Known rows, with every step that occurs:
A -> J -> K -> H: -1.98  0.55  2.24  -4.89  -6.75  -2.11  -0.95  0.20  -1.84  -0.02  0.57  1.31  -2.62  -0.77  4.36  -3.85  1.39  3.35
K -> H -> A: -2.18  2.42  7.69  -2.40  -4.74  -1.01  -1.96  1.94  -0.20  0.21  -1.20  -1.16  -1.41  -1.67  4.66  0.03  4.85  1.80
S -> D -> H -> A: -2.12  2.02  6.00  -1.77  -1.64  -3.98  -4.09  3.55  2.09  0.15  -2.75  0.31  -3.48  -2.52  2.24  2.02  3.00  1.52
D -> H -> K: -1.97  1.77  4.67  -4.59  -4.32  -5.13  -1.37  0.08  3.57  0.14  -2.14  3.74  -6.73  -1.54  0.85  -0.75  0.77  6.47
J -> A -> S: -3.23  2.03  1.33  -4.54  -5.59  0.97  -3.19  2.22  1.02  0.96  -0.96  -0.04  -1.90  0.18  4.10  0.27  -3.12  3.14
J -> K -> H -> A: -1.68  1.36  6.37  -2.89  -5.38  -1.10  -1.03  1.67  0.02  1.63  -0.25  0.32  -2.80  -2.15  4.58  -0.65  4.74  1.65
D -> S -> A -> J: -4.91  1.61  1.25  -3.63  -4.07  -2.77  -5.26  3.11  0.10  -4.26  -0.95  -4.16  -0.48  1.14  0.48  -2.90  -4.23  6.89
S -> D -> H -> K: -2.95  1.68  5.10  -4.40  -4.12  -5.05  -1.84  1.48  2.76  0.44  -2.09  2.79  -7.37  -1.97  1.01  -0.80  1.66  5.38
S -> D: -5.41  1.78  5.05  -1.70  -3.33  -3.53  -3.33  2.76  -0.65  0.74  -1.99  -2.44  -1.69  -1.87  2.93  -1.30  1.07  1.16
D -> J -> K -> H -> A -> S: -1.83  2.30  2.93  -3.97  -3.83  -0.82  -4.08  3.49  -0.16  3.04  0.80  0.31  -4.22  -2.00  3.93  -0.61  1.92  -0.42
A -> S -> K -> H: -2.94  0.62  5.04  -5.20  -7.06  -1.83  -2.68  1.17  -4.58  -0.26  -0.54  -2.26  -3.45  -2.86  4.95  -3.45  2.36  -1.26
J -> K: -2.23  -0.17  1.44  -3.17  -5.03  -3.92  -0.49  -0.63  1.60  2.84  -0.07  2.48  -3.27  -2.01  2.51  -2.59  -1.00  3.05
J -> K -> H -> A -> S -> D: -4.45  1.63  4.12  -3.24  -3.88  -0.74  -4.09  5.46  -1.47  2.13  -0.10  -2.75  -4.04  -2.43  3.82  -1.20  3.10  -1.04
A -> S -> D: -5.40  2.16  3.32  -2.75  -2.93  -2.00  -4.94  4.76  -0.97  1.04  -1.23  -3.40  -2.59  -1.72  2.87  -1.31  0.40  -0.12
D -> S -> K -> H: -3.49  0.33  5.22  -5.01  -8.00  -3.53  -1.60  -0.75  -3.35  -1.05  -2.05  -2.38  -3.42  -3.20  4.70  -3.35  1.40  1.46
A -> J: -3.24  2.68  1.54  -2.05  -2.82  -2.55  -3.86  3.40  -0.21  -3.03  -0.52  -1.97  0.44  0.63  1.32  -2.07  -1.06  5.69
S -> K -> H: -2.97  0.40  6.24  -4.44  -7.31  -2.88  -1.55  -0.21  -4.38  -0.48  -1.10  -1.64  -2.84  -2.93  4.96  -3.41  2.83  -0.40
K -> H -> A -> S: -2.58  2.71  4.19  -3.83  -3.90  0.38  -4.39  4.28  -0.34  0.61  -0.39  -2.30  -2.46  -1.23  3.92  -0.36  2.17  0.42
K -> H -> A -> S -> D -> J: -3.45  2.96  3.94  -2.26  -2.38  -4.86  -4.96  2.26  -1.24  4.73  0.29  1.78  -4.58  -2.89  3.74  -0.29  1.74  -1.88

Rows:
-2.99  -0.01  1.96  -5.81  -7.49  -2.36  -1.64  -0.03  -1.55  -0.73  0.16  0.04  -3.24  -0.60  3.91  -4.26  -0.39  4.25
D -> S -> A -> J -> K -> H
-2.86  0.41  4.89  -5.59  -8.25  -0.59  -1.95  0.86  -4.46  -0.01  -0.50  -1.42  -3.53  -2.36  5.73  -2.66  1.74  -0.49
J -> A -> S -> K -> H
-2.41  3.04  3.98  -2.21  -3.56  -0.62  -3.58  4.78  -1.17  -2.90  0.08  -2.45  -0.21  0.15  2.80  -1.19  2.86  4.58
K -> H -> A -> J
-2.95  -0.33  0.15  -3.82  -4.82  -2.76  -2.47  1.85  0.21  0.29  1.40  0.44  -2.81  -0.31  1.24  -3.78  -2.36  4.28
S -> A -> J -> K
-4.82  2.37  5.04  -2.89  -3.42  -0.65  -4.73  5.74  -1.65  1.17  -0.80  -3.73  -3.00  -2.08  3.85  -0.72  3.15  -0.99
K -> H -> A -> S -> D
-1.63  0.53  3.06  -4.66  -6.51  -4.35  -0.71  -2.26  -1.33  3.43  0.47  4.22  -4.23  -2.13  4.99  -3.11  1.33  1.13
D -> J -> K -> H
-1.75  0.69  0.88  -2.42  -4.07  -2.15  -1.63  3.07  0.99  1.07  1.26  0.97  -2.87  -1.25  1.80  -2.13  0.75  4.27
H -> A -> J -> K
-2.05  0.15  3.55  -4.96  -7.21  -2.67  -0.22  -1.45  -1.30  1.48  -0.22  2.03  -3.06  -1.56  5.00  -3.49  1.53  2.13
J -> K -> H
-2.17  1.95  3.26  -4.20  -4.33  0.29  -3.71  4.02  -0.10  1.59  0.30  -1.24  -3.40  -1.58  3.91  -0.85  2.11  0.32
J -> K -> H -> A -> S
-4.43  1.65  2.33  -3.08  -3.42  -2.12  -5.18  3.59  -0.95  -3.72  0.03  -3.39  0.06  1.42  0.76  -2.94  -2.72  5.06
S -> A -> J
-2.35  0.73  1.25  -2.60  -3.40  -4.78  -2.54  1.51  0.65  6.33  1.55  3.83  -6.14  -3.48  2.76  -1.41  0.59  -0.48
H -> A -> S -> D -> J -> K
-1.02  0.42  0.32  -2.96  -3.49  -3.24  -2.17  2.80  1.62  0.67  0.70  2.28  -3.80  -1.45  1.36  -1.58  0.20  4.34
D -> H -> A -> J -> K
-2.28  1.54  8.20  -2.52  -5.46  -1.22  -2.02  2.50  -2.19  0.18  -0.85  -2.27  -2.61  -3.10  4.60  -0.66  5.66  -0.10
S -> K -> H -> A
-2.63  1.51  7.50  -2.92  -5.93  -1.69  -2.02  2.16  -1.46  -0.23  -1.52  -2.84  -3.09  -3.32  4.41  -0.62  4.61  1.16
D -> S -> K -> H -> A
-3.89  2.84  2.53  -1.99  -1.78  -5.90  -5.23  1.73  -0.47  4.72  -0.05  2.02  -4.27  -2.70  2.81  -0.55  -0.45  -1.25
A -> S -> D -> J
-1.09  2.07  5.61  -2.06  -1.82  -4.07  -3.64  2.24  2.89  -0.16  -2.73  1.36  -2.87  -2.09  2.07  2.05  2.15  2.61
D -> H -> A
-2.48  2.41  4.38  -2.27  -4.04  -0.84  -3.58  5.17  -2.53  -2.94  0.34  -3.28  -1.07  -0.84  2.75  -1.68  3.41  3.24
S -> K -> H -> A -> J
-2.07  1.61  6.32  -2.52  -4.77  -2.13  -1.72  2.03  -0.64  3.18  0.27  1.14  -3.97  -2.89  4.70  -0.46  5.21  0.17
S -> D -> J -> K -> H -> A
-5.33  1.84  3.06  -3.36  -4.61  -0.25  -3.87  4.32  -0.78  1.48  -1.24  -2.15  -2.73  -1.10  3.97  -0.29  -0.55  0.97
J -> A -> S -> D
-2.67  3.17  3.40  -1.16  -2.34  -1.21  -4.01  5.35  0.20  -2.66  -0.13  -2.70  0.07  0.10  1.57  -0.56  1.66  5.09
H -> A -> J
-3.41  0.22  3.29  -4.08  -6.54  -0.88  -3.02  2.66  -3.01  0.73  -0.51  -2.46  -3.96  -3.17  3.51  -1.49  -0.72  -0.70
J -> A -> S -> K
-2.91  1.66  4.01  -5.32  -5.18  -3.07  -1.90  2.11  2.75  0.89  -1.72  3.17  -7.87  -1.44  1.77  -0.07  0.73  5.52
J -> A -> S -> D -> H -> K
